Each row was made from one walk, in order. Every step used is in the known rows, and no mark comes twice. Write each row's walk.
In the rows, zero is written as 128.
Known rows:
b > t > q > z > a > r > m: [169 170 159 121  63  54 155 172 101  92  62 166 153 188 198 157  79 117
 170 109 113 115  32  54 178 136  28 100  78 151  65 160 155 138 104 107
  84 161 162  75 128 118 204 143 106  99]
j > e > m > z: [168 151 129 121 131 130  77 122  94 129  94 174 120 134 144 150 139  96
 150 120  95 152 122 129 137 164 108 101 122 115 128 149 164 152 120 140
 141 120 151 109 112 106 110 144 135  84]
u > a > e > m > r: [141 132 127 123 116 132 122 128 109 134 140 163 109 170 154 191 166 122
 140 106  85 119  79 114 114 152 106  67  90 123 149 109 165 163 150 125
 159 113 152 155 100 142 148 161  88 134]
z > q > t: [127 134 157 163 110 126 129 100 128  92 109 125 149 179 160 125  96 137
 164 113 160 105 109 126 172 118  97 139 133 125 122 167 119 128 131 134
 112 146 149 142 121 121 143 146 115  86]
q > z > a: [115 125 120 130 134  80 110  96 139  99 124 144 134 146 141 138 120 138
 143 102 133  89 116 110 135 117  92 128  88 140 103 146 148 152  93  99
 105 164 149  85 123 123 174 140 106 141]
m > y: [115 151 127 134 118 102 138 154 144 139 121 130 104 132 115 120 125 110
 134 133  98 114 125 129 119 162 153 101 100 127 140 120 147 110 121  97
  98 133 113 139 126 114 115 138 106 118]
u > a > z > m: [117 123 109 103  85  94 131 111 142  92 111 140 148 140 204 128 176 122
 134 130 127  84  87 124 124 104  91 123 102 162  89  96 175 157 102 117
 132 134 135 112 106 120 175 143 100 120]
q > z: [136 125 129 129 136  97 117 116 133 139 112 137 122 120 133 122 104 116
 130 122 110 116 115 111 159 119 109 137 100 111 106 154 153 128 117 104
 118 149 133  91 119 131 150 151 134 113]
r > m > y > k: [120 144 130 125 108 129 170 210 144 148  57 145 107 108 114 159 102  72
 160 133  88 122 110  95 134 157 108 106  85 108 160 105 169 101 103  94
  80 149 106 105 124 143 110 127 132 138]
m > f: [105 148 128 123 109 111 148 148 139 140 119 133 122 129 126 125 136 131
 118 105 106 108 142 167 133 141 140 113 128 132 119 137 137 105  91 123
 102 130 147 119 131 129  99 139  93 135]
t > q > z > a > e: [101 140 132 163 131  88 106  96 141  90 136 170 100 186 173 151 104 126
 155 114  96  46 103 100 123 123  79  94  95 142 104 163 126 129  75 103
 102 144 197 125 109 134 184 142  88 130]
f > m: [127 108 119 143 135 101 126 144 118 123 137 133 130 118 152 130 110 114
 157 141 146 161 127 129 150 113  95 136 113 114 147 126 124 135 139 134
 150 105 132 126 129 137 132 137 134 113]
a > u: [103 117 135 102 100 145 131 130 122 135 116  94 144 148 144 146 125 135
 126 144  99 107 134 115 129 129 128 129 153 132 122 106 114 115 140 113
 149 108 125 142 131 139 146 141 126 126]
j > e > m > u > a > r: [164 151 150 110 105 151 108 127  74 132 115 132 143 198 163 186 154 129
 167 131  83 127  86 127 123 157  96  56 110 127 130 108 159 152 170 126
 177 128 129 159 104 105 112 161 115 107]
b > t > q > z > a: [148 161 140 139  94  55 128 145 110  91  86 164 125 182 160 148  84 124
 158 109 132  85  93  82 172 122  45 115  91 145  83 168 130 135  79 114
  70 173 163 115 131 100 150 129 107  98]
z > m > u > a > r: [114 172 128 122  76 109 144 132 111 103 105 121 160 193 190 149 176 137
 136 128 111  90  67 123 124 135  96  84 103 134  91  98 167 142 130 115
 144 143 116 144 130 111 142 148  76 122]
q > t > b: [130 170 161 159  99 130 145 153 113 119 112 125 138 193 126 131  98 118
 168 138 115  77  75 122 187 122 112 131 142 105 124 150 122  92 167 131
 104 119 109 128 119 119 127 149 125  46]
k > y: [122 139 144 116 129 101 132 145 132 117 137 105 114 124 111 146 131 134
 137 146 135 141 138 113 127 141 159 100 118 134 134 133 125 118 138  95
 106 134 120 143 137 116 130  93 122 121]
b > t > q > z > m > u > a > r: [156 207 146 133  48  52 152 173  88 106  55 151 145 220 212 154 117 113
 155 130  92  74  31  79 193 129  32  81  77 121  50 146 173 128 105 105
 100 172 135 137 131  94 139 159  83  64]
q > z > m: [134 149 123 138 131  86 116 107 142 102 103 149 153 143 175 114 127 105
 130 127 143 118  95 107 169 118  98 134  81 108  89 164 168 143  93 106
 127 151 134  82 129 129 165 140 114 104]
r > a > z > m: [120 127 103  92  89 101 133 126 151 103  79 150 162 131 205 129 142 121
 115 117 122 113  95 110 113 135  89 127 122 156  90 101 149 142  89  96
 129 120 155  66 120 140 217 137 105 145]
y > m: [135 100 131 117 104 134 130 150 117 106  88 127 128 109 121 159 136 121
 152 145 131 122  98 113 130 130 120 123 123 115 135 135 135 144 141 131
 138 127 119 143 123 125 132 118 137 124]
m > e > j: [126 134 135 131 167 149 120 114 101 151 151 178 103 131 116 154 135 127
  97 115  86 119 147 140 129 144 135 113 116  94 164 136 133 143 105 144
 112 119 180 138 109 113 130 144 126  96]
a > r > m > y > k: [112 142 138 127  79 139 174 204 135 146  66 133 113 117 138 176 105  84
 164 116  64 122  75  86 130 171 108  89  93 118 142  99 185 105 128  76
  83 149 100  99 119 141 143 139 126 137]
m > r: [125 163 123 153 114 120 129 136 109 144 123 146 118 140 120 144 136 124
 131 104  97 133 103 127 114 152 123 101 131 110 120 132 158 121 136 122
 113 148 120 119 141 138 120 157 108 128]
q > t: [152 131 155 145 120 123 140 134 129 122 111 126 129 160 134 133  99 122
 147 114 143 117  99 132 173 113 109 134 127 109 133 147 127 123 151 131
 116 130 121 129 113 129 133 137 130  84]
q > z > a > r > m: [134 134 140 112 100  78 139 121 130  99  98 148 165 154 180 146 115 129
 155 102 114 122  55  84 140 133  75 113  76 146  86 138 175 157 118  91
 120 153 148  48 120 138 230 153 106 143]
k > y > m > z > q > t > b: [ 93 182 164 152  49  82 126 168  96  67  50 124 122 167 128 166 115 118
 207 158 104  57  58  86 188 153 113 110 139 107 105 186 151 101 148 101
  61 147 129 150 133  83 140 122  97  19]
k > y > m > e: [107 135 158 135 118 110 131 161 118  96 103 127  76 109  98 183 143 109
 154 136 100 119 119 101  90 141 169  69 105  92 159 138 139 137 136  97
 110 126 134 165 120 110 119  98  99 113]
j > e > m > r > a: [184 152 129 127 133 146 106 137  97 145 102 186 142 169 133 189 128 115
 156 101 110 176  96 112 108 185  97  65 113 117 143 133 153 149 146 122
 153 133 152  92 121 145 139 163 124 146]
b > t: [165 140 149 110  93 116 154 157 108 116  95 127 131 129 145 128 110 122
 121 122 135 145 120 108 145 119 101 127 114 128 123 121 123 146 134 125
 110 134 114 134 128 107 121 118 134 104]
a > e: [119 119 143 134 129 151 129 106 139 111 144 133 105 134 160 132 129 124
 121 127  97 105 132 125  96 121 135 106 119 127 144 116 121 141 132 112
 141 105 149 145 107 142 156 131 115 137]
j > e > m > z > q > t: [165 158 158 157 116 127  78  94  91  97  76 171 141 186 176 146 107 109
 185 106 127 129 101 129 180 153  76 113 130 112 124 189 157 154 121 148
 127 137 170 123 105  97 124 163 121  43]
u > a > r: [122 114 133 120  93 124 146 122 127 121 150 120 132 149 149 161 158 149
 144 114 113 103  82 119 117 121 113 101 110 159 107 100 158 149 164 112
 134 142 126 138 107 119 154 146 111 141]

Which walk is each row?
[ 93 197 145 173  71 103 123 129 106 101  79 147 138 190 153 119 104 121
 175 121  94  52  77 114 187 140  91 143 156 118  93 171 144  98 123 133
  76 141 146 119 128  96 134 170  97  29]
m > z > q > t > b
[134 154 111 132 110 113 144 153 126 150 103 164 130 142 119 161 128 133
 126  93 102 137  97 112  99 166 109  96 125 124 121 114 146 123 133 106
 113 146 140  88 139 153 157 159 106 169]
m > r > a
[130 177 128 168 171  94 102 116 106 131 120 221 114 179 165 150 116  96
 122 129  92  87  97 114 190 146  85 105  87  80 112 199 160 124  51 139
  92 144 214 115 118 112 149 154 109  56]
t > q > z > m > e > j
[144 195 164 172  94 135  83 112  78  94  77 170 150 219 167 145 103 103
 205 129  99  89  77 115 195 161  82 111 146 109 114 193 152 122 137 148
 115 127 158 124 112  89 117 173 116   5]
j > e > m > z > q > t > b
[ 94 109 106 102  84 112 122  99 144 112  89 136 151 129 190 129 117 150
 133 109 109  97 123 105 102 140  89 137 147 175  96 110 127 134  92 100
 118 134 183  89 118 134 212 158 110 156]
r > a > z > q
[ 91 134 118 145 112 140 146 180 147 144  91 130  84 111  99 167 109  93
 150 117  84  92 136 113 124 155 125 106 105 111 160 106 156 102 103  83
  70 163 102 136 122 126  88 126 127 135]
m > y > k
[ 92 146 147 143  52 109 137 111 117  93 104 123 147 204 186 134 121 140
 190 134 101  17  63 115 172 104  75 135 141 159  90 129 147 110 144 123
  98 140 144 135  95 106 169 183 101  49]
u > a > z > q > t > b
[155 146 147 120 132 144 109 132 110 135 118 156 134 155 140 151 136 113
 148 112 112 146 140 168 143 162 130  82 117 124 142 155 145 128 102 139
 143 116 159 122 113 122  82 141 112 110]
j > e > m > f
[129 150 127 155 135  82 110 141 122 142 107 160 110 154 134 134  87 112
 153 135 104  96  99 104 178 132  90 125 116 115  92 183 140  94  96 123
 101 153 162 114 128 131 132 151 130  95]
t > q > z
[165 150 145 130 143 135 100 137 116 136 119 153 117 160 128 148 124  91
 165 139 106 152 123 127 129 184 143  70  90 120 162 138 155 135 135 114
 138 118 124 142 108 103 100 140 126  94]
j > e > m > y
[123 206 157 153  66  93 144 160 105 105  43 165 161 191 169 111  96 102
 183 137  99  81  52  99 196 141  76 144 135 114  93 171 156  97 122 145
  88 129 148  87 131 118 155 173 102  31]
r > m > z > q > t > b
[ 96 151 141 132  55 116 141 124 128 104  73 134 161 193 186 134  86 140
 170 120  95  47  68  98 162 135  72 140 160 153  90 132 122  99 130 101
  94 127 163  90 110 126 211 177 106  75]
r > a > z > q > t > b
[123 106 138 123 123 137 142 106 144 107 155 140 104 147 156 150 155 130
 134 130 106  79 118 128  91 101 122  96  93 147 144  95 134 155 141 116
 143 117 149 162  90 137 150 138 104 151]
u > a > e
[110 141 119 105  83 129 145 153 119 158  91 128 146 162 133 180 126 141
 124 111  71 116 103  99  99 166 107  99 150 131 115  91 132 109 142  91
 134 127 138 102 141 164 174 173 103 168]
m > r > a > u
[113 185 113 142  85  73 127 155 123 138  61 170 158 211 181 174 107 111
 150 122  81  84  53  72 161 170  57  93 121 118  61 156 158  91  85  87
 113 152 172  77 150 162 193 183  84 125]
t > q > z > m > r > a > u
[126 139 124  99 117 116 127 159 122 151 110 141 140 142 130 151 138 129
 121 106 115 144 126 155 173 167 129 112 119 126 131 147 140 121  92 136
 128 105 157 122 127 127 106 134  95 115]
e > m > f
[129 108 129 105 141 125 137 137  84 141 149 161 115 155 177 170 137 131
 133 165  83 103 133 145 151 114  72 103  86 103 182  93 122 153 138 139
 160  93 182 175  99 128 144 158 121 102]
f > m > u > a > e > j
[ 90 128 121 107  45  83 131 146 113  94  54 130 125 116 159 195 136 147
 168 121  87 112  78  76  92 178 105  78 135 150 105 126 160 132 123  60
  89 158 158 108 135 129 212 139  89 146]
k > y > m > r > a > z > q
[172 152 144 106 133 144 103 132  82 136 104 146 136 191 139 171 148 116
 164 147 107 126 120 137 129 144  98  73 102 117 149 116 142 147 143 148
 175 126 135 163 109 107  79 151 122 109]
j > e > m > u > a
[103 110 135  86 107 103 108 128 101  69 114 166  94 113 139 210 170 143
 133 139  85  76 118 107 115 159 117  83  95 135 155 134 148 177 103  89
  77 129 191 147 109  91 203  83 100 107]
k > y > m > z > a > e > j
[ 84 114 127 104  96 128 122 108 126  95 128 100 159 173 150 160 139 154
 136 124 120  82 137 113 106 130 109 122 141 163 119  98 110 139 113 107
 136 123 139 137 134 129 170 132  99 153]
z > a > u
[169 165 147 119 141 155  91 131  77 141  93 140 139 178 142 153 123 109
 150 144  99 153 132 134 133 164 110  82 127  95 152 135 128 132 131 144
 173 114 132 149 126 113  86 145 131  97]
j > e > m > u
[136 158 151 134 138 122 151 152 127 133  94 167 115 130 137 126 123  88
 130 118  95 143 112 112  98 131 131 102 100  99 145 123 144 133 111 139
 136 107 151 105 118 144 134 149 106 127]
r > m > e
[110 147 132 106 121 130 103 116 102 101 113 133 134 195 171 168 143 140
 127 117  91 100 124 119 108 161 100  82 108 125 153 108 111 159  98 121
 161  94 165 158 121 123 161 129  72 138]
z > a > e > m > u
[130 127 146 129  94 108 110 101 120  90  94 165 120 190 194 163 138 125
 163 100 108  76  81 114 170 131  72 109  97 135 126 148 156 172 121 135
 131 118 191 156  82 111 169 163  82  72]
u > a > e > m > z > q > t
[142 153 129 140 126 130  66  87  93 102  93 172 140 154 170 142 135 114
 165 119 113 141 131 121 135 168  97 107 129 132 117 170 158 157  98 145
 141 137 176 124 120  96 118 150 119  85]
j > e > m > z > q
[115 157 102 129  71  84 130 120 122 110 106 158 138 152 197 143 184 118
 138 106  96  89  65 125 111 131  86  96 104 146  81  98 203 149 110 111
 117 152 128 103 120 132 167 173  81 120]
u > a > z > m > r
[114 124 139 146 117 137 130 142 118 105  92 150  89 113 114 165 141 105
 143 120  93 107 110 114  90 130 139  97 116  88 151 133 142 147 126 129
 132 119 138 152 110 123 117 136 107 121]
y > m > e
[136 160 131 106  77  96 144 164 112 136  70 155 137 114 170 130 135 106
 132 111  68 145  65 101 131 156 103 117 122 132  89 122 186 132 131 116
 117 120 139  67 129 131 180 152 113 110]
a > r > m > z
[120 124 137 101  57 125 149 165  91 114  77 109 130 151 141 191 163 141
 161 140  79  81  60 111 117 135  98  85 115 122 116  99 159 144 167 115
 146 141 110 169 118 115 133 147 103 128]
y > m > u > a > r
[115 147 129 144  62  97 137 115 122 121  65 151 142 171 188 151  97 141
 155  72  92  93  68 109 133 152  64 114 149 140  93 134 154 122 122  94
  91 156 169  80 116 146 209 195  92 114]
m > r > a > z > q > t
[ 81 186 147 136  39 103 139 132  94 111  70 112 147 224 183 130 114 140
 183 143  64   4  68 122 169 119  69 122 151 133  91 118 141  91 134 121
 102 139 136 152 112 100 142 196  85  42]
m > u > a > z > q > t > b
[157 135 151 121 122  96 123 118  93  99 122 196 115 187 186 173  90 135
 128 122  99  67 104  92 182 127  40 105  80 136 120 165 121 157  76 114
  73 149 215 132 103 101 195 128 122  79]
b > t > q > z > a > e > j
[125 149 142 133  90  98 133 175  99 110  93 122 102 114  97 193 146 123
 164 138 107 141  83  98 117 165 145  70 118 102 137 145 162 125 159  91
 100 152 105 147 146 126 126 109 109 116]
k > y > m > r
[ 77 123 105 118  76  74 122 122 100 113  93 119 138 151 213 128 129 135
 171 146  92  90 123 129 131 108  53 127 120 144 112  94 140 134 105 126
 150 124 162 149 120 119 148 184  93 108]
f > m > u > a > z > q
[121 133 117 123 117  84 142 166 102 134 115 126 126 152 149 146 131 121
 162 152 118 120 122 137 142 107  76 113  97 112 144  94 132 132 139 137
 158 118 128 158 127 127 100 157 107 121]
f > m > u > a
[141 127 124 112 136 153 140 124 108 158 140 196 119 146 145 187 134 145
  95 106  67 120 109 119 107 170 102  86 115 118 159 111 138 145 129 105
 114 122 194 105 111 154 201 160 116 151]
m > r > a > e > j
